What can hang from each mark:
Q276: Q56 Q278
Q772: Q56
Q349: Q228 Q645
Q465: Q228
Q883: Q981
Q484: Q278 Q981
Q56: Q276 Q483
Q645: Q349
Q922: Q981
Q228: Q349 Q465 Q483 Q883
Q103: Q772
Q11: Q349
Q981: Q483 Q484 Q883 Q922

In the rows, zero is written as 128.
Known rows, with every way that one mark hangs from another:
Q276[Q278]: [132 128 124 130 131 124 125 138 160 128 132 139 138 129 139 139  96 142
 123 118 131 129 135 125 123 132 127 136 121 126 107 124 106 132 128 124
 108 143 118]
Q103[Q772[Q56[Q276 Q483]]]: [125 142 125 147 125 159 141 129 180 128 120 127 127 113 136 118 121 127
  80 110 144 142 132 134  86 100 132 120 120 154 106 123  70 145 131 119
 100 151  94]
Q56[Q483]: [125 131 120 128 131 134 130 130 193 128 122 136 127 136 138 126 108 143
 137 121 147 123 133 135 112 125 126 124 119 133 132 127 123 138 132 125
 100 139 110]
Q349[Q228[Q483 Q883] Q645]: [124 130 136 108 129 135 125 102  30 126 143 141 123 131 126 131 144 128
 124 142 110 131 125  98 161 125 130 127 143 115 115 137 188 122 132 131
 155 110 141]
Q645[Q349[Q228[Q465 Q483]]]: [129 116 130 115 122 132 128 113  69 125 121 145 129 133 127 124 140 126
 117 148 117 121 134 115 166 128 123 125 128 102 113 141 194 123 133 136
 133 121 129]
Q228[Q465 Q483 Q883]: [121 116 135 135 131 130 121 113  98 126 134 151 103 129 120 125 121 124
 117 120 133 127 137 121 151 136 133 130 142 112 123 125 181 120 126 146
 165 134 144]
Q349[Q645]: [130 130 125 122 122 126 128 125 138 128 115 126 133 136 129 125 118 143
 125 134 129 126 130 117 130 126 125 130 120 126 112 135 143 135 134 122
 117 123 119]
Q484[Q278 Q981[Q483 Q922]]: [135 109 126 127 123 111 128 144 191 133 115 126 130 108 125 142 115 119
 129 141 144 119 135 151 104 141 124 130 125 151 165 127  82 130 135 113
 129 114 128]
Q772[Q56[Q276[Q278] Q483]]: [130 144 129 147 133 148 138 148 171 127 149 143 141 106 160 141 103 119
  98 111 138 133 136 142  85 103 130 126 117 148 106 120  57 144 119 114
  91 147  90]
Q883[Q981[Q483 Q484]]: [123 149 122 136 140 126 129 139 172 124 116 117 129 145 112 123 133 138
 158 109 147 123 124 132 100 127 126 125 130 142 153 119  88 129 132 127
 126 136 118]
Q11[Q349[Q228[Q483] Q645]]: [136 132 138 107 124 133 127 112  36 126 134 137 135 146 146 142 154 129
 130 150  98 121 119  95 158 124 131 126 129 111 116 144 189 126 127 122
 120 103 140]
Q922[Q981[Q483 Q484 Q883]]: [126 136 120 146 131 120 132 152 173 130 124  92 126 133 113 100 143 129
 164 110 142 135 111 153 100 142 129 126 127 150 139 119  48 122 112 135
 101 129 122]
Q56[Q276[Q278] Q483]: [134 133 127 134 134 138 134 146 176 127 155 142 145 125 162 144  95 127
 123 105 138 131 131 143 101 114 129 128 115 137 108 119  67 141 115 123
  90 148  98]
Q484[Q278 Q981[Q483 Q883]]: [139 113 128 117 116 107 132 150 181 133 120 113 121 131 113 128 116 120
 134 137 138 120 122 147  98 151 126 127 125 156 134 126  62 131 121 142
 106 122 127]
Q465[Q228[Q483]]: [125 128 123 122 133 123 123 126 118 129 133 150 121 125 124 128 121 137
 138 116 125 125 135 122 143 138 129 135 138 108 111 118 147 124 135 145
 137 141 139]
Q56[Q276 Q483]: [130 136 124 131 132 143 133 134 185 127 136 137 133 132 149 129 105 134
 131 110 151 130 131 137 103 114 129 123 118 137 120 120  91 143 120 125
  91 143 102]
Q103[Q772[Q56]]: [123 138 123 142 122 146 133 122 165 129  96 124 121 118 112 113 121 142
  80 123 136 139 136 117 108 116 130 128 127 144 104 129 109 136 144 120
 119 146 114]
Q11[Q349[Q228]]: [140 137 131 112 126 134 125 117 112 125 121 139 135 146 149 137 139 142
 141 145 113 125 127 105 147 122 129 129 122 118 116 140 169 129 126 118
  98 123 131]
Q103[Q772]: [127 127 120 130 123 135 128 120 170 128 102 123 124 136 114 116 112 150
 105 117 136 137 131 118 124 128 129 130 125 133 108 127 118 133 141 129
 119 148 121]
Q922[Q981[Q483 Q484[Q278]]]: [132 123 117 146 135 117 132 151 156 128 120 113 139 113 117 134 129 121
 135 108 130 127 132 141 109 143 119 127 122 149 163 128  65 121 120 121
 102 126 122]
Q11[Q349[Q228[Q483 Q883] Q645]]: [133 134 144 106 129 134 125 100   4 126 147 139 124 143 140 144 163 120
 127 147  95 127 117  92 165 120 133 125 139 111 118 143 208 122 123 127
 151 103 149]
Q922[Q981[Q883]]: [125 133 121 140 127 122 128 138 171 131 114 105 123 131 115  95 129 138
 146 125 140 134 118 135 114 141 134 128 124 138 123 115  74 125 116 135
 104 131 125]
Q772[Q56[Q276 Q483]]: [125 146 127 143 131 152 138 136 180 127 131 137 130 113 148 127 113 127
 107 117 150 131 136 136  86 102 131 121 120 149 117 122  82 145 124 118
  92 141  94]
Q645[Q349[Q228]]: [134 133 123 104 126 132 130 116 107 127 112 129 141 140 129 125 131 143
 131 148 123 128 130 111 147 121 120 127 120 118 111 140 161 133 138 121
 108 125 116]
Q645[Q349[Q228[Q883]]]: [131 135 129 103 130 132 128 105  74 127 125 130 130 138 124 126 139 134
 130 147 121 134 129 108 155 116 121 126 129 118 113 139 179 128 136 126
 140 124 125]
Q981[Q483 Q922]: [127 120 122 128 134 127 126 130 197 131 118 126 126 135 130 114 122 140
 153 133 153 127 128 145 115 127 130 129 131 142 147 122 110 134 132 114
 126 124 121]
Q883[Q981[Q483 Q484 Q922]]: [115 143 121 149 144 127 127 139 187 125 118 111 133 133 117 122 137 133
 164 113 153 127 122 145 100 119 129 125 131 143 175 114  82 127 138 109
 147 129 123]
Q228[Q349[Q645] Q483]: [130 123 130 114 118 129 127 122  70 133 132 122 133 128 127 132 129 128
 106 134 116 126 128 118 140 136 127 131 125 114 118 132 164 135 128 133
 137 124 135]
Q981[Q483 Q484[Q278] Q922]: [125 112 117 149 138 122 129 145 178 128 127 116 142 118 128 147 117 124
 136 113 139 129 133 148 111 127 120 128 126 142 173 128  88 126 136 107
 127 124 128]
Q465[Q228[Q349[Q645] Q483 Q883]]: [130 127 136 107 122 124 125 114  30 133 153 134 123 112 125 134 149 115
 116 131  95 130 130 125 161 131 125 135 138 102 111 130 193 124 126 145
 180 131 149]
Q465[Q228[Q483 Q883]]: [121 130 129 120 138 125 122 115  85 129 145 151 110 122 118 129 128 129
 137 113 122 130 134 119 151 134 131 134 147 109 114 117 167 119 132 150
 169 141 149]
Q772[Q56[Q276]]: [128 147 128 142 130 147 133 133 155 127 122 134 129 114 136 123 111 133
 101 119 145 134 139 122  97 109 133 129 124 143 104 121  89 142 127 120
 101 140 107]
Q883[Q981[Q483 Q484[Q278] Q922]]: [118 129 118 152 145 120 128 143 176 124 121 113 141 123 117 143 130 121
 145 113 141 123 128 142 101 124 124 124 128 146 193 118  74 124 137 107
 146 125 127]
Q981[Q483 Q484[Q278] Q883 Q922]: [122 112 117 153 136 119 131 151 185 130 135  98 135 129 122 133 123 119
 146 113 141 133 118 157 103 130 125 126 128 148 165 123  62 125 130 120
 125 125 132]
Q645[Q349[Q228[Q465 Q483 Q883]]]: [126 119 136 113 127 133 126 102  35 125 132 146 118 132 122 126 147 118
 116 146 115 127 132 114 174 125 126 124 138 103 115 140 212 119 130 141
 163 120 138]
Q11[Q349[Q228[Q465] Q645]]: [143 124 141 117 112 130 129 117  85 123 119 142 136 136 157 135 158 125
 128 161  90 120 128 113 168 118 125 126 115 106 106 157 205 124 122 118
 112 107 129]
Q11[Q349[Q645]]: [138 133 133 120 121 126 129 124 112 128 120 125 134 149 144 137 136 136
 130 139 113 122 123 112 135 121 127 128 115 122 115 142 162 135 126 117
 113 116 127]
Q276[Q56 Q278]: [141 136 132 121 132 124 129 133 167 129 137 141 148 131 143 132  87 135
 127 125 132 132 133 137 121 114 131 135 119 134 106 126 122 135 122 119
  92 141 116]

Rows:
[131 108 126 132 120 108 130 149 199 135 123 107 125 120 119 127 120 114
 139 142 144 123 120 160  97 143 129 127 127 156 157 121  55 129 127 125
 128 114 132]	Q484[Q278 Q981[Q483 Q883 Q922]]
[129 122 117 150 133 113 133 157 162 130 127  94 133 124 111 120 135 118
 145 110 131 131 117 150 101 145 124 125 124 154 157 123  39 119 113 133
 100 125 126]	Q922[Q981[Q483 Q484[Q278] Q883]]
[113 145 128 137 144 122 121 116 145 125 128 136 120 113 120 121 144 127
 157 126 128 130 130 134 135 115 132 131 140 118 151 109 137 118 138 122
 192 138 140]	Q465[Q228[Q883[Q981[Q922]]]]
[128 113 142 120 116 130 125 112  43 131 141 134 116 117 127 129 142 109
  97 137 107 127 133 126 162 134 128 130 132 104 118 137 206 125 120 141
 176 123 144]	Q228[Q349[Q645] Q465 Q483 Q883]
[127 115 138 125 123 131 122 114  74 131 140 141 109 119 124 127 130 114
 101 126 121 129 138 129 157 139 131 132 137 105 124 128 196 123 120 148
 168 138 148]	Q228[Q349 Q465 Q483 Q883]
[127 127 129 110 125 133 126 113  64 126 130 139 133 133 132 130 136 136
 126 144 113 125 125 100 153 129 129 128 134 114 111 137 171 126 135 127
 124 110 132]	Q349[Q228[Q483] Q645]
[128 122 129 128 119 114 128 144 209 135 119 106 117 129 120 107 128 126
 158 143 155 128 114 162  96 138 134 128 129 153 140 117  63 132 127 127
 128 118 128]	Q484[Q981[Q483 Q883 Q922]]
[129 141 128 150 127 154 141 140 171 128 139 133 138 104 148 132 110 120
  72 105 133 143 132 140  85 100 132 124 118 154  96 123  46 143 126 116
  99 156  89]	Q103[Q772[Q56[Q276[Q278] Q483]]]
[129 113 132 127 118 131 124 126 107 131 127 140 121 122 130 125 122 123
 103 128 123 123 139 132 148 143 129 133 127 105 121 129 177 128 122 143
 138 138 139]	Q228[Q349 Q465 Q483]
[123 123 116 151 132 120 129 149 155 126 130 105 136 132 119 143 107 128
 124 103 131 133 125 133 113 133 122 129 120 133 135 126  83 125 131 133
 109 138 133]	Q981[Q484[Q278] Q883]
[131 129 122 129 127 119 131 141 183 133 117 105 119 141 113  87 140 134
 162 130 145 129 112 147 106 145 134 126 130 153 130 116  59 127 108 140
 100 125 119]	Q922[Q981[Q483 Q883]]
[133 124 130 108 118 122 127 125  63 133 141 132 134 114 131 132 141 123
 119 133  97 125 132 127 154 137 123 135 128 100 106 130 175 128 130 141
 149 131 139]	Q465[Q228[Q349[Q645] Q483]]
[130 146 137 100 132 129 129 105  87 124 127 131 125 144 118 115 166 129
 155 154 114 123 117 111 137 117 129 121 140 138 137 134 150 125 125 125
 153 109 121]	Q349[Q228[Q883[Q981[Q483]]] Q645]
[132 122 129 124 122 117 127 139 203 134 112 124 123 118 127 121 122 130
 148 141 155 124 129 153 104 136 130 131 127 147 147 123  91 133 135 115
 130 118 126]	Q484[Q981[Q483 Q922]]
[115 117 115 165 136 121 128 148 173 127 133  98 140 120 125 141 111 122
 130 109 137 137 123 146 112 126 125 129 121 134 158 121  78 123 137 115
 130 130 137]	Q981[Q484[Q278] Q883 Q922]
[132 111 136 122 111 128 127 124  75 131 130 132 127 120 132 127 134 118
  98 140 110 122 134 129 155 138 126 131 123 104 115 139 191 129 123 138
 144 124 135]	Q228[Q349[Q645] Q465 Q483]
[134 118 132 119 113 130 128 118 112 123 115 144 134 124 145 123 139 133
 124 156 105 124 134 118 163 124 121 128 119 110 103 151 184 125 130 122
 116 114 120]	Q349[Q228[Q465] Q645]
[127 117 131 124 124 134 123 116  99 124 124 157 121 127 133 124 129 132
 124 139 120 122 137 114 162 135 130 129 135 105 115 135 183 120 129 138
 125 125 136]	Q349[Q228[Q465 Q483]]
[132 117 126 128 116 109 129 147 171 131 118 115 125 122 116 138 105 123
 118 132 134 124 127 134 106 147 126 130 119 141 127 124  75 129 129 138
 111 127 133]	Q484[Q278 Q981[Q883]]
[121 145 134 114 136 124 122 114  60 129 144 138 117 119 111 128 149 118
 131 120 111 126 130 121 146 133 132 132 144 106 134 111 166 120 126 150
 192 146 150]	Q465[Q228[Q349 Q483 Q883[Q981]]]
[121 126 127 140 119 117 126 141 197 133 117 106 121 119 124 115 117 129
 143 138 152 132 120 151 105 135 134 131 124 138 133 116  79 130 135 123
 133 123 134]	Q484[Q981[Q883 Q922]]
[118 127 120 149 136 126 129 146 196 131 132  95 127 138 123 112 131 131
 164 114 152 137 112 159 102 126 130 128 130 145 148 119  71 128 129 123
 125 128 128]	Q981[Q483 Q484 Q883 Q922]
[138 136 130 123 133 129 134 135 191 128 146 143 149 131 155 134  89 129
 131 123 138 128 131 151 109 107 129 128 114 141 120 126 113 139 120 116
  83 142 104]	Q276[Q56[Q483] Q278]
[122 132 131 113 136 137 121 103  61 126 140 148 116 132 123 130 132 133
 131 131 125 132 129 100 154 130 133 129 147 116 123 126 178 121 131 137
 149 125 144]	Q349[Q228[Q483 Q883]]
[120 140 118 149 140 122 127 141 150 120 117 120 141 126 113 153 113 129
 124 103 131 123 135 118 110 128 121 126 121 131 164 122  94 124 140 120
 129 138 128]	Q883[Q981[Q484[Q278]]]
[137 120 143 117 116 131 127 113  41 124 131 147 129 138 151 139 159 119
 122 155  92 117 125 106 172 125 130 125 127 101 112 151 213 121 122 127
 127 103 140]	Q11[Q349[Q228[Q465 Q483] Q645]]
[129 118 118 140 132 118 132 152 170 128 132 104 132 143 116 134 119 125
 140 108 134 129 120 144 104 137 122 126 126 149 144 127  69 127 124 138
 104 132 127]	Q981[Q483 Q484[Q278] Q883]
[126 117 141 117 122 133 124 103  36 124 140 150 117 122 131 128 149 118
 116 148 103 127 130 108 176 127 129 126 140 105 112 143 212 117 126 136
 162 110 142]	Q349[Q228[Q465 Q483 Q883] Q645]
[128 129 125 105 130 133 128 112  62 127 124 135 134 141 122 128 133 136
 125 142 124 125 127 104 152 127 125 126 131 112 116 133 168 129 139 131
 124 121 128]	Q645[Q349[Q228[Q483]]]
[127 127 137 112 123 131 125 110  38 133 145 123 122 126 121 132 136 119
 104 132 113 131 127 115 147 132 129 131 135 114 122 131 184 130 125 136
 168 124 144]	Q228[Q349[Q645] Q483 Q883]
[118 118 115 160 139 124 126 142 166 125 126 117 145 108 130 156 105 126
 120 107 136 132 138 137 119 124 120 131 120 128 165 127 103 124 144 103
 131 130 134]	Q981[Q484[Q278] Q922]
[120 137 135 137 133 126 123 115 143 122 116 141 109 131 115 116 132 128
 131 127 135 124 135 123 137 125 131 126 133 120 137 121 159 121 127 136
 168 138 131]	Q228[Q465 Q883[Q981]]
[134 134 133 112 130 135 123 114  67 126 132 144 128 148 142 139 142 134
 135 139 112 122 124  97 152 129 134 128 134 112 121 134 176 125 126 128
 113 119 143]	Q11[Q349[Q228[Q483]]]
[131 136 140 110 135 137 121 102  33 126 145 146 117 145 136 141 150 126
 133 137 111 128 122  95 160 125 136 127 143 112 125 133 195 120 123 132
 145 118 152]	Q11[Q349[Q228[Q483 Q883]]]
[125 137 140 121 124 129 126 105  80 120 121 142 123 126 127 121 160 122
 132 155 104 124 129 110 161 116 127 123 131 113 127 140 189 118 128 126
 165 114 128]	Q349[Q228[Q465 Q883[Q981]] Q645]
[135 127 131 115 116 114 130 145 194 134 117 112 113 141 114 107 123 132
 152 137 150 124 116 149  97 146 131 128 128 153 118 122  70 134 122 144
 108 125 123]	Q484[Q981[Q483 Q883]]
[132 118 117 135 135 121 130 146 162 126 126 123 138 131 122 148 111 129
 130 107 133 125 135 134 112 135 117 129 124 142 151 134  93 128 131 126
 106 132 123]	Q981[Q483 Q484[Q278]]
[119 140 119 158 131 122 129 149 161 128 121  93 130 124 115 109 131 133
 148 104 140 140 117 142 109 138 129 128 121 136 132 118  61 120 121 130
 106 134 129]	Q922[Q981[Q484 Q883]]
[126 127 132 116 130 133 122 112  68 133 144 131 115 127 118 131 124 125
 110 121 129 132 132 118 141 137 132 133 140 116 128 121 173 129 125 143
 162 138 147]	Q228[Q349 Q483 Q883]
